What can hang from each mark
G: J V
P: G J T V
T: G P
L: P
J: L T
V: G

Each row was made from one small tree. Brackets hold a mark, then the marks that hang from it, in alphabetical order. Every link used is in the known rows. Write each row's tree.
Known rows
[L [P J [T G]]]: [-1.57  2.65  1.58  2.75  0.77 -1.49 -1.57  1.72  0.46  0.43 -2.33 -2.02
  2.56  1.13 -0.56  0.37  1.50 -0.28 -0.50 -0.24 -0.03 -2.11 -0.33 -0.34
  1.16 -0.49 -0.56  0.02  0.71  0.44  2.28 -0.58 -0.46]
[P G [J L] T]: [ 0.34  3.67 -0.38  1.56  0.81 -1.44  0.91  0.58  1.84 -0.44 -1.83 -1.97
  0.00  3.83  3.40 -0.89 -3.93  1.87  2.63  0.48 -0.93  2.19 -3.55 -2.16
 -0.29  2.53 -2.67  3.23  0.24  1.48  0.49 -0.26  0.44]
[L [P [G J] V]]: [-1.46  0.09 -1.39  2.21 -0.85  0.38  1.42  0.18 -0.25 -1.56  1.39  0.22
  2.10 -1.77  0.04 -1.90 -0.50 -1.20 -0.89 -1.86  0.80  1.45  0.59  0.59
 -1.91 -3.04  1.57  0.17 -1.08 -0.45 -0.65  1.19  1.33]
[T [P J]]: [-2.04  0.88  1.64 -0.26  1.73 -0.97 -2.61 -1.65 -0.53  1.55 -1.66  0.03
  2.36 -0.78 -1.73  1.49  1.74 -0.74  0.83 -0.15  0.65 -2.43  1.89 -0.64
  1.16  1.63  1.90 -0.39 -0.08 -0.70  0.89  0.34  0.73]
[P [J [T G]]]: [-1.07  2.59  1.12 -0.44  0.49 -1.10 -1.71 -0.66  0.46  0.66 -0.52 -1.10
 -0.44  1.26 -1.34  0.84  1.44  0.34  0.63  0.20 -1.46 -1.24 -0.72 -0.14
  0.45  1.64 -0.80  0.35  2.31  0.22  1.53 -1.05 -1.63]
[P J]: [-1.19  1.61  1.09 -0.93  0.01 -0.75 -1.69 -0.80 -1.14  0.71 -2.80  0.13
 -0.11  0.60 -0.05  1.23  1.16 -1.19  3.23 -1.03  0.06  0.47 -0.41 -1.35
 -0.65  1.51  2.97  0.77 -0.49 -2.03  1.99 -1.01 -1.32]
[T [G J]]: [-1.28  0.59 -1.15 -2.24  1.02 -0.31 -0.96 -0.72 -0.80 -1.10 -0.39  1.99
 -1.11 -1.92 -1.52  1.39  1.86  0.78 -1.12 -3.48 -0.12 -1.25 -0.63  2.42
  0.64  1.70  1.04 -0.15  0.97 -1.28  0.78  0.27 -0.63]
[L P]: [-2.26 -0.64  2.32  1.36 -0.94  0.68 -1.90  1.29 -1.45  1.22 -1.90  0.86
 -0.16 -2.20 -2.73  0.61  3.03 -3.74 -0.19 -0.89  1.70 -1.81  2.43 -0.70
  1.20 -1.81  3.70 -0.81 -2.53 -0.51  2.30 -0.16 -1.56]
[G [J L] V]: [ 2.83 -5.41 -1.51 -4.69 -1.95  2.06  2.81  0.12 -2.47 -0.62  1.22  2.06
 -1.66 -0.95  2.39  0.05  0.82  0.23  0.88  0.82  1.57  2.06  0.29  1.76
 -2.37 -0.56  3.35 -2.32 -0.57 -3.84 -0.35 -1.37  1.18]
[J L [T G P]]: [-0.23 -0.38  1.53 -0.27  0.96  0.33 -2.48  0.73  1.38  2.00  1.86  0.35
 -0.54 -0.06 -3.77  0.79  1.11  0.35 -3.45  1.66 -0.25 -4.60  2.46 -0.43
  2.92  1.47 -3.58 -0.63  1.09  2.95 -0.94  1.47 -0.31]
[L [P G J T]]: [-1.55  3.41  0.88  3.81  0.54 -1.02 -0.05  1.52  1.03 -0.10 -1.89 -2.37
  2.20  1.09  0.97 -0.99 -0.41 -0.13  1.02 -0.11 -0.09  0.19 -1.07 -0.88
  0.46 -1.30 -0.65  1.49 -0.49  0.77  2.29 -0.06  0.52]
[V [G [J [L P]]]]: [-0.13  0.64  0.26 -1.76 -0.68  1.31 -0.63  1.56 -1.07 -1.34  0.11  1.29
 -1.40 -0.86 -1.45 -0.53  1.83  0.08 -0.70 -1.99 -0.98 -0.63  1.12  1.82
  1.12 -1.56 -0.21  0.50  0.91 -3.32 -0.54  0.61 -0.92]
[J L [T P]]: [ 0.11 -2.32  2.25 -0.76  0.27  1.27 -1.82  0.80  0.35  3.16  1.01 -0.07
 -1.29  0.17 -2.20  0.73  1.08 -1.48 -1.79  3.98  0.69 -2.81  2.59 -1.25
  2.56  0.24 -1.08 -0.87 -0.27  2.66 -0.35 -0.36 -0.53]
[P V]: [-0.60 -1.64  0.02  2.11 -0.99 -0.50 -0.30 -2.69 -0.79  0.25 -0.82  0.98
 -0.24 -1.81 -0.34  1.58 -2.18 -3.56  0.33 -1.61  0.98  3.19 -0.69 -1.32
 -0.97 -0.70  3.52 -0.23 -3.46  2.29 -1.33  0.12 -2.34]
[V [G [J L]]]: [ 0.28  0.47 -0.09 -2.54 -0.05  0.84 -0.19  0.33 -1.31 -1.48 -0.44  1.67
 -2.40 -0.62 -0.80  0.18  0.85  0.34  0.23 -2.03 -1.35  0.47 -0.05  1.79
  1.09 -0.22 -0.22  0.66  0.76 -2.69 -1.06  0.10 -1.28]
[P [G V] [J L] T]: [ 2.40  1.49 -1.58  1.69 -0.14 -0.92  2.99 -0.16  1.42 -1.24 -0.59 -1.35
  0.52  2.73  4.47 -1.00 -4.05  2.92  2.40  0.56 -1.02  3.65 -3.39 -1.51
 -1.92  1.16 -2.07  1.59 -0.17  1.06 -0.55 -0.11  0.83]
[J [L P]]: [-0.73 -1.52  1.64 -0.75 -1.65  1.60 -1.44  2.41 -1.12  1.40 -0.91  1.21
 -1.23 -0.30 -2.22  0.24  2.07 -2.81 -0.19  0.30  2.01 -1.87  3.01 -1.86
  0.54 -0.71  2.22 -0.02 -2.48 -1.18  1.19  0.87 -1.34]

Write each row's tree
[ 2.15 -5.09 -0.70 -2.79 -1.11  1.80  2.53 -0.85 -1.91 -0.08  0.86  0.35
 -1.87 -2.10  2.34  0.34  1.25 -0.36  0.03  2.73  0.29  2.13 -0.95  3.31
 -1.72 -1.93  2.54 -3.17  0.62 -1.09  0.00 -3.19  0.59] => [G [J T] V]
[ 0.20 -0.89  0.85  1.55 -1.26  0.94 -0.94  1.68  1.47  0.71  2.92 -0.59
 -0.17  0.75 -2.95 -0.77  0.61 -1.44 -3.69  1.64  0.22 -2.37  2.27 -1.17
  0.96 -1.73 -2.49 -0.53  0.36  2.64 -1.34  1.28 -0.92] => [J [L [P V]] [T G]]
[-1.78  0.26  0.62  1.04 -0.57  0.88  0.45  1.56 -0.49 -0.45  0.78 -0.18
 -0.15 -1.57 -1.02 -1.95  2.08 -1.06 -0.57  0.18  0.19 -1.10  1.18  1.50
  0.24 -2.51  0.22  0.12 -0.19 -0.94  1.72 -0.02  0.70] => [L [P [G [J T]]]]
[ 0.83  1.07  0.98  0.02  0.58 -1.07 -0.35  1.38  0.49  1.54 -3.47 -2.23
  0.00  4.05  3.01  1.16 -1.92 -0.16  2.53  2.90  0.41  1.00 -2.80 -2.11
  0.43  2.23 -0.51  1.49  0.09  0.54  1.44 -2.26 -0.89] => [P [J L] T]
[ 1.34  0.97 -2.01 -0.71 -0.76 -0.32  2.04 -1.17  0.48 -1.78  1.24  1.13
 -0.24  0.92  1.66 -1.62 -1.73  2.29  2.65 -1.69 -0.65  2.63  0.07 -1.39
 -3.21  1.19  0.65  1.45 -0.13 -2.44 -0.36  1.33  0.68] => [P [G V] [J L]]
[-0.89  0.43 -3.15  1.03 -0.31 -0.39  2.34 -2.89 -0.10 -2.53  1.37  0.75
  0.19 -1.34  1.91 -1.18 -3.12  0.13  0.36 -2.62 -0.31  4.20 -2.20  1.15
 -2.82 -0.36  1.40  1.31 -1.37  0.62 -2.27  0.93  0.97] => [P [G J] V]
[ 0.50  0.16 -0.91 -0.63  1.54 -1.11 -1.43 -1.58  0.78 -0.39  1.89  1.48
  2.93 -1.06 -2.41  0.87  1.43  2.77 -1.65 -2.48 -0.13 -3.42  2.84 -0.10
 -0.17  1.97 -0.75 -1.66  1.87 -1.28 -1.20  2.78  1.47] => [T [G V] [P [J L]]]
[ 0.71 -1.51  1.35  1.12 -0.11  0.84 -1.15 -0.63  1.00  1.71  2.40 -0.44
 -0.05  0.12 -1.93  0.07 -1.25 -1.14 -2.63  2.60 -0.48 -0.86  2.04 -0.80
  1.99 -0.83 -2.83 -0.75  0.05  3.66 -3.32  0.78 -0.89] => [J L [T [P [V G]]]]
[-0.67  3.48  0.32  1.70  1.77 -2.85 -1.09 -0.38  1.11  0.35 -3.49 -1.99
  1.07  2.19  1.15  1.94 -1.22  1.27  0.76 -0.71 -1.23  0.24 -3.71 -0.31
  0.93  2.55 -1.59  1.02  1.07  1.85  1.69 -1.01 -1.55] => [P J [T G]]
[-1.14  1.97  1.48  3.46 -1.11 -0.47 -0.68  0.03  0.66 -0.54  1.08 -2.10
  2.43  0.42 -1.53 -1.02  0.52 -1.82 -0.36  0.51 -1.16  0.35  1.11 -0.27
 -0.40 -3.81 -0.83 -0.49  1.17  0.48 -1.10 -0.18 -1.05] => [L [P [J T] [V G]]]
[-0.55  3.34 -1.11 -0.92 -0.05 -0.62  0.10 -0.29  0.74 -1.21 -0.33  0.61
 -0.81  2.20  0.46 -1.20 -1.20  1.26  3.12 -1.65 -0.49  0.88 -0.29 -2.39
 -1.29  2.30 -0.10  3.11  0.11 -1.82  0.55  1.58 -0.24] => [P G [J L]]
[-2.36  3.03  0.00  1.06  2.15 -1.33 -1.46 -2.07  0.30  0.12 -0.47  0.15
  2.61 -0.85 -1.18  0.03  0.36  1.00  1.09 -1.94 -0.26 -1.43  1.13 -0.68
  0.75  1.73  0.23  0.85 -0.02 -0.42  0.19  1.69  1.70] => [T [P G J]]
[ 3.23 -5.70 -0.92 -4.15 -1.99  2.46  2.87  0.62 -1.71  0.03  2.48  0.59
 -2.39 -0.46  2.41 -0.20  0.93  0.34 -0.12  3.62  0.71  1.80  0.09  2.19
 -1.82 -1.15  1.27 -2.79  0.75 -1.78 -0.63 -2.40  0.91] => [G [J L T] V]
[-0.78 -0.02 -1.03 -2.57 -0.20  0.56 -1.10  1.55 -0.56 -0.91  0.90  1.38
 -0.59 -0.65 -2.12  0.20  2.79  0.80 -2.22 -2.57  0.47 -2.75  1.76  1.53
  0.61  0.73 -0.17 -0.07  1.36 -2.63  0.79  1.19  0.17] => [T [G [J [L P]]]]
[ 1.22 -0.38 -0.36  4.10  0.49 -1.28  2.72 -1.64  0.51 -1.15 -2.00  0.23
 -0.70 -2.13  3.09  0.57 -4.17  0.54  0.78 -0.63 -0.62  4.01 -3.81  0.05
 -0.13 -0.04  0.06  0.04 -3.02  4.29 -0.37 -0.30 -0.91] => [P [G V] T]
[-0.33  0.67  0.75 -1.13  0.10  0.30 -0.39 -0.49 -0.92 -1.19 -0.12  0.53
 -2.37 -1.45 -0.97  0.76  1.14  0.20 -0.07 -0.47 -2.07  0.47 -1.18  3.05
  1.82 -1.19 -1.29 -0.16  1.67 -0.50 -0.76 -1.56 -1.83] => [V [G [J T]]]
[ 1.15 -1.14  0.28  1.82 -1.00  1.01  0.98  1.87  0.38  0.21 -0.28  0.41
 -0.56 -0.21  0.60 -0.84 -1.15 -0.75 -0.45  0.66  0.90  0.36  0.45 -1.52
  0.10 -1.43 -0.04  0.13 -2.42  1.16  0.13  0.79 -0.07] => [J [L [P [G V] T]]]
[ 0.53 -2.86  0.75 -3.61 -1.15  2.21  0.03  3.08 -1.35  1.23  1.33 -1.09
 -1.67  0.94  0.31 -1.02  3.01 -1.33 -0.88  3.83  1.15 -1.46  1.24  1.45
  0.35 -1.55  0.22 -1.11  1.38 -2.12  1.17 -2.27  1.14] => [G [J [L P] T]]
[ 1.35 -2.53  0.55 -0.45  0.53  0.49 -0.98 -0.30  1.19  1.38  2.79  0.75
 -0.37 -1.18 -2.60  0.70  0.74  0.92 -3.71  1.73  0.00 -3.34  2.74  0.03
  1.56  0.62 -2.59 -2.03  0.82  2.54 -1.84  1.39  0.00] => [J L [T [G V] P]]
[-0.66 -0.51 -2.37  0.53  1.14 -0.06  0.74 -2.21  0.23 -0.78  2.38  0.75
  2.70 -1.05  0.26 -1.10 -2.16  0.68 -1.26 -1.33  0.46  0.48  0.93  0.11
 -0.68  0.10 -0.26  0.20 -0.80  0.72 -3.03  2.12  3.11] => [T [P [G [J L]] V]]
[ 2.91 -1.57 -2.31  0.32  0.18  0.37  3.91 -0.18  0.19 -1.72  0.09 -0.04
 -0.99 -0.13  4.80 -1.14 -3.87  2.34  0.87  0.75 -0.41  4.05 -3.98  1.37
 -1.18 -0.06 -1.12  0.34 -0.68  1.18 -0.81 -1.14  1.69] => [P [G [J L] V] T]
[ 0.26  0.59  1.35 -2.18 -0.82  0.04 -0.99  0.94 -0.13  1.81 -0.45 -1.35
 -1.44  2.96  0.19  0.30  0.68 -0.75  2.05  3.00 -0.23 -0.20  0.17 -1.70
 -0.15  1.19 -0.34  0.69  1.14 -0.79  1.27 -1.70 -1.38] => [P [J L T]]
[ 2.19  1.09 -0.74  0.40  0.29 -1.83  0.65  0.28  1.20  0.26 -1.05 -1.13
  0.80  2.82  2.40  1.00 -2.04  2.31  0.36  0.17 -0.77  0.82 -2.43 -0.99
 -0.65  1.83 -2.15  0.23  1.20  0.87  0.20 -0.48 -0.38] => [P [J L] [T [G V]]]
[-1.14  0.89  0.30  2.89  0.51  0.48  0.86  1.69 -0.09 -0.29 -1.15 -1.11
  1.03 -0.96  1.26 -1.32 -0.22 -0.39 -0.20 -0.04  0.47  0.23 -1.29  1.24
  0.83 -2.12 -0.08  0.51 -0.85  0.79  2.02 -0.83  1.22] => [L [P [G J] T]]
[-1.46  0.55 -0.14  1.44  1.01 -1.38 -1.38 -3.05 -0.09  0.90 -0.06 -0.66
  3.95 -0.45 -0.60  0.87 -0.32 -1.15  0.25 -0.28  0.59 -0.15  1.40 -1.45
 -0.29  0.38  1.72 -0.90 -0.60  0.74 -1.37  0.79  1.06] => [T [P J V]]
[ 1.47 -2.29 -2.24 -3.21 -0.55  0.59  1.04 -0.45 -0.77 -1.72  1.63  2.53
 -1.27 -1.77 -0.42  0.63  1.27  1.99 -1.55 -2.31  0.03 -0.20  0.50  2.11
 -1.13  0.97  0.93 -1.38  0.84 -2.32 -0.88  1.00  0.28] => [T [G [J L] V]]
